Each row comes from the steps of one walk. Every step used is in the known rows, and no mark comes twice. Write the walk behind each row, first mark first.
In the rows, 128 means zero.
Known rows
h, g, p, b: [102 113  92 125 164 122 125 171 122 147 124 145 161 121 141 118  98 131
 126 126 161 132 118 124 102  98 138 136 119 119 176 138 149 113 144 114
  88 131]
g, h: [124 155 137 137 134 128 136 126 122 135 144 159 159 122 133 130 126 182
 112 133 146 126 110 137 102  96 131 120 126 141 122 135 127 140 132 129
 106 147]
y, q, z, w, g, p: [ 50 135 110 128 159 134 149 149 129 126 115 173 152  83 147 111 104 213
  98 139 149 121 124 119 110 102 134 147 121 130 153  68 149 119 122  98
 125 109]
h, g, w: [107 127 112 124 144 130 132 156 129 132 115 123 171 117 123 119 112 168
 111 119 143 130 107 143  89 123 121 131 105 127 163 130 117 133 133 143
 115 112]
g, p: [107 131 133 125 131 131 128 132 118 132 138 162 165 106 140 133 120 135
 117 122 140 144 118 126  97 105 138 139 139 128 144 162 153 118 134 118
 107 133]
w, y, q: [102 137 112 117 160 130 137 113 145 133 143 166 154 118 131 161 106 110
 102 118 158 119 119 116 116  86 122 124 110 147 175  99 113 106 125 128
 102 171]
x, a, p, g, w: [116 171  78 152 110 135 132 173 133 128 126 188 196 100 133 125  90 118
 126 142 144 155 120 139 113 125 145 135 133 120 168 105 128 136 132  87
 127 127]
g, w, z, q, y, m: [ 76 111 145 131 166 117 132 146 127 126 134 178 173 144 124 140 127 188
 109  93 162 148 114 113  89 115 121 123 138 139 135  65 130 126 138 123
 119 156]
b, f: [130 154 127 125 130 114 139 135 128 128 154 157 149 108 133 146 116 133
 105 121 155 143 117 140  97  99 142 144 130 130 117 174 129 133 136 106
 133 146]
r, w, z: [115 150 107 133 137 138 128 200 123 127 112 133 110 124 140 134 133 168
 125 131 161 150 118 126  99 119 143 117 151 148 109 146  91 153 118 135
 112 133]
x, f, b, p, g, h: [137 176  64 157 156 127 155 171 127 150 153 220 183  90 135 112  73 193
 121 137 183 138 120 149 105  71 148 143 135 114 140 134 132 147 145  80
 105 153]
r, w: [109 152 104 136 134 130 111 166 132 127 130 126 120 116 136 138 117 171
 126 125 153 142 113 133  88 121 144 114 132 140 127 161 106 153 124 138
 140 126]
a, x, f, b: [123 135  89 146 156 124 125 172 128 151 144 169 163 126 145 132 134  68
 110 117 168 145 123 142  88  87 145 125 125 130 180 166 138 138 140 100
  87 147]
y, w, g, p, b: [ 59 149  95 126 148 133 122 196 121 130 116 186 161 110 145 106 118 152
 121 134 154 137 124 119 110 101 145 119 121 120 167  92 144  92 135  90
 107 125]
r, w, z, q, y: [ 72 120 119 141 157 113 123 180 135 119 123 163 117 136 138 155 101 174
 126 127 166 149 113 108  98 118 133 127 130 150 115 123  90 156 129 115
 129 146]
q, z: [150 131 120 134 148 131 126 136 117 132 133 149 133 118 133 128 122 154
 122 122 135 138 117 135 117 107 141 126 136 128 115 104 122 150 124 112
 132 139]
a, x, f, b, p, g, w: [114 166  61 159 157 126 135 206 140 150 128 219 200 104 133 110  98 102
 112 115 185 155 122 149  79  95 143 148 123 105 202 139 135 142 147 100
 103 121]
e, m, y, w: [ 98 158 114 122 162 131  95 141 120 123 129 149 157 116 117 139 117 182
 102  77 145 158 113 136 102 111 139 114 125 134 182  87 117  95 121 118
 128 173]
z, q: [ 91 131 115 130 136 127 122 142 141 130 131 143 146 126 141 170 101 121
 115 123 128 138 118 129 109 113 134 132 122 128 141 134 113 141 139 117
 124 147]
b, p, g, w: [112 169  92 140 135 135 137 171 138 131 122 189 173  97 120 125  92 167
 120 122 154 147 116 141  92 118 136 146 128 110 151 111 112 138 137 122
 136 117]
p, g, h: [118 158 109 148 141 135 150 160 130 139 147 194 163 114 136 127 106 167
 121 143 148 125 114 142 111  97 135 129 119 133 126  88 113 142 135 134
 112 147]
h, g, w, y: [105 130 120 119 158 128 139 153 134 129 113 139 180 120 124 125 108 131
 112 117 149 130 109 129 102 105 108 131  98 132 189 132 118 112 130 138
 101 123]
m, y, q, z, w: [115 145  93 127 169 116 118 113 140 129 139 149 123 105 128 147 102 192
  94 102 157 132 116 126 126  92 138 130 113 129 161  49 109 127 115 105
 118 155]
m, y, q, z: [142 130  95 120 167 116 123 109 132 132 145 171 139 122 124 153  98 167
  96 101 157 125 118 132 139  87 138 125 110 135 157  52 110 120 117 109
 112 180]
m, y, q: [114 139  95 114 154 120 126 111 141 132 151 164 142 126 125 171 101 137
  93 101 158 124 118 130 124  90 134 121 105 141 172  87 104 108 124 122
 101 186]
h, g, w, z, q, y: [ 75  96 127 128 167 113 144 170 132 124 107 161 170 137 124 136  97 172
 113 123 158 138 107 118  98 119 109 145 104 137 154  93 102 137 137 119
 104 132]
a, p, g, w, z: [109 156 100 141 126 145 158 206 122 136 106 201 187 113 128 129 112 114
 132 146 157 162 126 128  99 112 130 148 155 133 133  89 120 121 126 112
 107 142]
q, z, w, g: [ 81 148 113 136 152 140 148 176 121 122 109 141 117 105 144 114 127 186
 116 140 132 135 120 130 111 111 133 133 127 127 120  87 115 145 121  93
 137 105]
h, g, p: [101 109 117 121 150 132 137 151 117 134 125 146 167 101 134 125 105 157
 121 124 141 133 114 132  90 115 131 147 123 126 173 165 145 110 136 119
 106 121]
h, g, w, r: [114 134 109 121 129 136 151 170 127 127 112 125 143 123 130 103 137 199
 110 118 136 129 112 127  88 132 123 131  93 127 171 127 122  86 139 136
 134 123]
f, b, p, g: [136 157  57 142 163 143 139 182 128 148 131 192 160  98 126 132  79 142
 137 128 159 141 125 142 111 101 151 135 140 102 162 129 109 159 144 101
 123 130]
a, x, f, b, p: [127 153  83 148 159 125 125 173 126 147 137 185 164 110 133 134 117  99
 111 109 177 151 124 141  74  91 149 140 139 119 192 199 139 132 144  76
 100 140]
x, f, b, p, g, w: [124 169  52 147 149 129 140 183 136 144 137 201 193  92 131 109  72 157
 121 122 181 154 121 150 101  86 144 144 129 101 154 125 134 147 143  92
 116 132]

Which walk is each row?
[105 129 135 131 158 129 124 156 115 119 134 185 130 115 117 127 146 180
 125 118 160 151 112 114 100 116 134 118 138 144 129  80  97 117 121 101
 118 152] => q, y, w, z
[111 127  98 123 159 102 138 169 124 143 141 158 174 107 141 117  89 135
 114 126 180 137 118 130  96  87 143 157 118 116 163 171 163 113 150  96
 105 131] => h, g, p, b, f
[120 145 118 140 149 131 120 139 126 128 126 127 119 100 136 122 129 184
 120 124 136 146 114 131 105 113 141 132 140 122 119 104 122 154 122 107
 136 114] => q, z, w
[ 66 148 113 113 143 131 130 173 116 114 124 199 166 102 133 129 116 166
 109 112 141 145 122 127 116 103 135 129 113 126 183 108 133  73 122  85
 109 138] => m, y, w, g, p
[112 159  95 136 118 142 156 186 137 130 129 175 144 122 140 107 129 163
 119 127 136 140 119 126 105 122 133 131 102 119 148  77 115  97 139 139
 145 135] => p, g, w, r
[118 149 113 127 140 100 128 151 125 140 153 178 173 113 146 125 101 114
 110 124 178 148 122 123 104  76 150 149 134 117 135 167 171 118 147  94
 109 144] => g, p, b, f
[119 160  87 139 146 142 144 171 134 133 132 189 141  98 125 144  92 149
 129 127 148 144 121 138  97 114 143 148 138 115 147 123 104 134 137 106
 136 138] => b, p, g
[117 137 133 119 165 139 134 129 124 133 151 154 152 125 128 146 138 129
 117  92 148 138 121 122  97  97 128 112 140 140 165 119 135  96 131 125
 118 167] => w, y, m
[143 153  87 132 155 136 124 146 119 143 127 159 157 104 123 136 100 152
 127 116 158 140 121 136 101 101 149 126 146 110 158 176 122 153 141  95
 117 129] => f, b, p
[106 155  59 143 158 139 143 220 139 142  95 202 194 113 133 133  69 148
 127 130 164 154 126 134 122 106 139 145 141  99 160  98 100 170 146 109
  99 120] => f, b, p, g, w, z, q
[ 70 123 127 136 157 114  99 125 141 117 142 179 147 111 122 156 103 172
 121 115 142 143 108 116  96 123 133 123 110 129 156  89 107 122 136  97
 151 147] => z, q, y, w
[100 152 101 126 172 128 130 127 130 127 128 134 113 115 133 120 118 252
  83  80 152 139 120 112 109 102 137 131 108 136 183  35 129  76 121 111
 148 178] => e, m, y, q, z, w, r
[ 89 137 122 127 128 129 132 174 136 127 104 151 170 134 140 147 116 135
 107 123 140 151 117 125 115 114 125 134 131 131 127 107 109 146 133 130
  96 132] => g, w, z, q
[ 34 139 139 142 157 116 135 149 131 113 131 214 166 115 128 133 101 225
 110 141 146 119 108 120 101 109 121 121  92 142 146  69 112 116 137  86
 137 140] => z, q, y, w, g, h
[ 75 131 113 142 176 124 147 180 135 127 129 227 178 119 115 137  92 212
 120  97 173 155 118 117  84 119 127 148 144 121 154  50 118 126 145 107
 137 148] => b, p, g, w, z, q, y, m
[ 66 138 102 124 147 128 145 189 119 138 122 177 157 131 155 117 112 113
 120 139 154 131 128 118 115  85 138 129 121 126 147 117 151 111 141  98
  93 132] => w, g, p, b
[ 46 130 113 132 166 116 123 173 118 125 133 212 156 117 136 102 113 164
 126 130 169 136 119 104 101  95 137 120 108 127 164  71 146  90 137  76
 121 136] => q, y, w, g, p, b
[128 161 103 117 130 132 121 156 126 116 138 163 111 118 126 134 148 187
 112  95 135 147 118 118 114 116 144 113 106 127 178 100 105  52 126  99
 138 168] => m, y, w, r
[ 68 154  86 117 156 121 119 193 121 127 123 198 159 121 140 121 107 137
 114 114 161 142 125 118 127  86 142 118 108 119 188  79 136  72 130  80
  92 147] => m, y, w, g, p, b
[ 83 102 141 129 175 124 137 145 122 129 144 179 141 142 128 158 126 172
 118  97 157 144 119 111  96 110 130 125 147 146 130  79 119 122 139 106
 122 177] => w, z, q, y, m
[118 117 101 121 182 122 138 129 140 133 114 158 185 112 119 116  88 172
  98 115 162 113 111 128 121  99 112 133  90 134 193  55 119 120 121 133
 111 134] => h, g, w, y, q, z
[105 137 132 131 141 127 125 135 122 114 148 176 109 113 121 116 152 213
 123 112 145 141 112 105  87 125 138 114 106 135 155  91 114  67 133  96
 164 156] => q, y, w, r
[131 157 101 140 114 134 122 137 120 125 135 155 159 106 134 147 110 109
 125 136 137 151 122 131 109 120 150 127 149 134 159 166 132 126 129  64
 120 145] => x, a, p
[121 138 118 126 163 121 128 110 141 130 127 174 181 118 125 124 102 156
  96 113 160 124 115 121 128  89 119 125 106 136 164  52 128 125 118 132
 114 146] => g, w, y, q, z
[ 52 158 114 129 139 143 152 179 130 122 116 133 120 106 145 132 130 155
 114 140 133 133 120 128  95 114 129 131 121 133 133 121 110 130 128 107
 125 111] => z, w, g
[ 93 147 101 129 186 122 111 112 133 132 128 135 141 108 125 137  95 219
  83  83 159 141 116 128 111  96 136 131 120 136 176  35 124 122 116 116
 130 168] => e, m, y, q, z, w
[108 114 145 130 170 124 127 108 116 131 168 167 140 129 117 138 137 180
 120  90 158 135 113 122  78 111 133 112 136 143 139  95 137 116 136 117
 143 169] => q, y, m
[134 139  81 134 147 128 131 149 124 145 155 152 157 114 144 129 109 122
 118 121 164 145 122 142 111  78 146 121 131 125 134 153 137 143 137  94
  99 158] => x, f, b
[ 65 133 129 121 134 139 157 169 114 125 122 178 164 110 147 124 118 136
 115 137 134 132 124 126 102 103 131 140 126 133 143 145 148 107 132 104
 110 122] => w, g, p
[ 54 151  87 134 146 124 128 218 126 135 112 161 139 125 157 109 100 149
 126 142 171 134 124 116 101  99 144 119 122 131 144 139 140 127 135 112
 113 115] => r, w, g, p, b
[ 70 114 123 138 174 119 120 174 129 124 136 163 123 136 131 150 116 213
 124 100 172 149 115 110  81 123 137 115 147 151 129 103 108 138 133 122
 140 159] => r, w, z, q, y, m
[ 98 169  70 143 137 131 140 146 153 128 131 212 211  99 130 140  70  99
 109 138 164 136 123 122 127 102 131 135 112 132 213  66 125 108 127  91
 110 153] => x, a, p, g, w, y, q
[112 148 100 133 146 135 141 131 138 127 131 137  97  99 140 115 135 237
 101 122 143 125 120 111 108 116 142 131 112 130 148  59 121 100 126 110
 155 143] => y, q, z, w, r
[ 77 117 141 132 148 111 133 151 133 121 121 179 165 141 130 144 113 151
 112 119 156 149 111 112 105 109 117 136 119 138 125  87 112 143 135 117
 106 144] => g, w, z, q, y
[ 49 170 106 130 145 109 150 190 129 131 131 168 155  98 157 111 105 141
 105 142 176 144 125 117  97  80 143 155 124 116 140 148 165 112 145  76
 112 111] => z, w, g, p, b, f
[ 72 170 117 141 136 133 147 191 123 126 117 160 140 121 143 115 114 219
 112 152 157 117 112 137  93 109 132 111 114 151 116 139 108 146 125 129
 127 118] => r, w, g, h
[ 98 144 100 119 148 125 114 179 135 117 116 172 141 125 131 171 114 146
 112 103 141 158 120 123 133 110 138 125 129 130 163  86  82 105 122  96
  96 168] => m, y, w, z, q
[103 124 124 116 175 134 138 147 128 134 126 138 187 122 118 121 124 167
 110  90 156 129 111 131  85 111 113 119 117 133 198 110 138  94 133 144
 113 137] => h, g, w, y, m
[124 164  75 136 184 141 138 174 131 147 132 206 210 105 115 114  89 158
 127  93 175 145 124 134 101  94 135 122 141 101 202  97 137 123 144 118
 120 134] => f, b, p, g, w, y, m
[105 141 101 135 161 129 121 117 140 133 132 137 126  94 133 132 112 205
 102 124 151 127 116 126 109 108 140 131 125 130 141  61 117 147 120 117
 135 133] => y, q, z, w
[115 149 115 125 139 148 123 179 118 124 117 158 134 108 128 130 150 166
 120 122 144 153 118 128 108 122 142 117 151 138 130 101  94 118 118 113
 104 141] => y, w, z
[ 57 173 131 139 138 137 158 163 125 126 121 152 142 107 144 117 130 208
 106 151 142 120 113 131  94 101 124 128 116 140 124 118 120 134 130 111
 112 112] => z, w, g, h
[ 71 154 111 125 138 148 132 183 123 117 116 165 138 104 131 126 133 166
 116 133 131 133 119 134 103 122 137 114 118 134 149  97 102 108 124 104
 134 125] => y, w, g
[103 159  50 145 152 129 153 221 143 141 114 214 194 105 142 128  63 149
 120 128 179 163 127 138 117  87 142 156 139 104 146 109 116 154 145  82
  94 141] => x, f, b, p, g, w, z, q
[126 150 116 136 135 137 140 153 124 123 125 128  89 105 144 106 151 213
 119 123 128 144 119 114 103 120 143 132 126 120 128 102 125 107 128 100
 158 124] => q, z, w, r
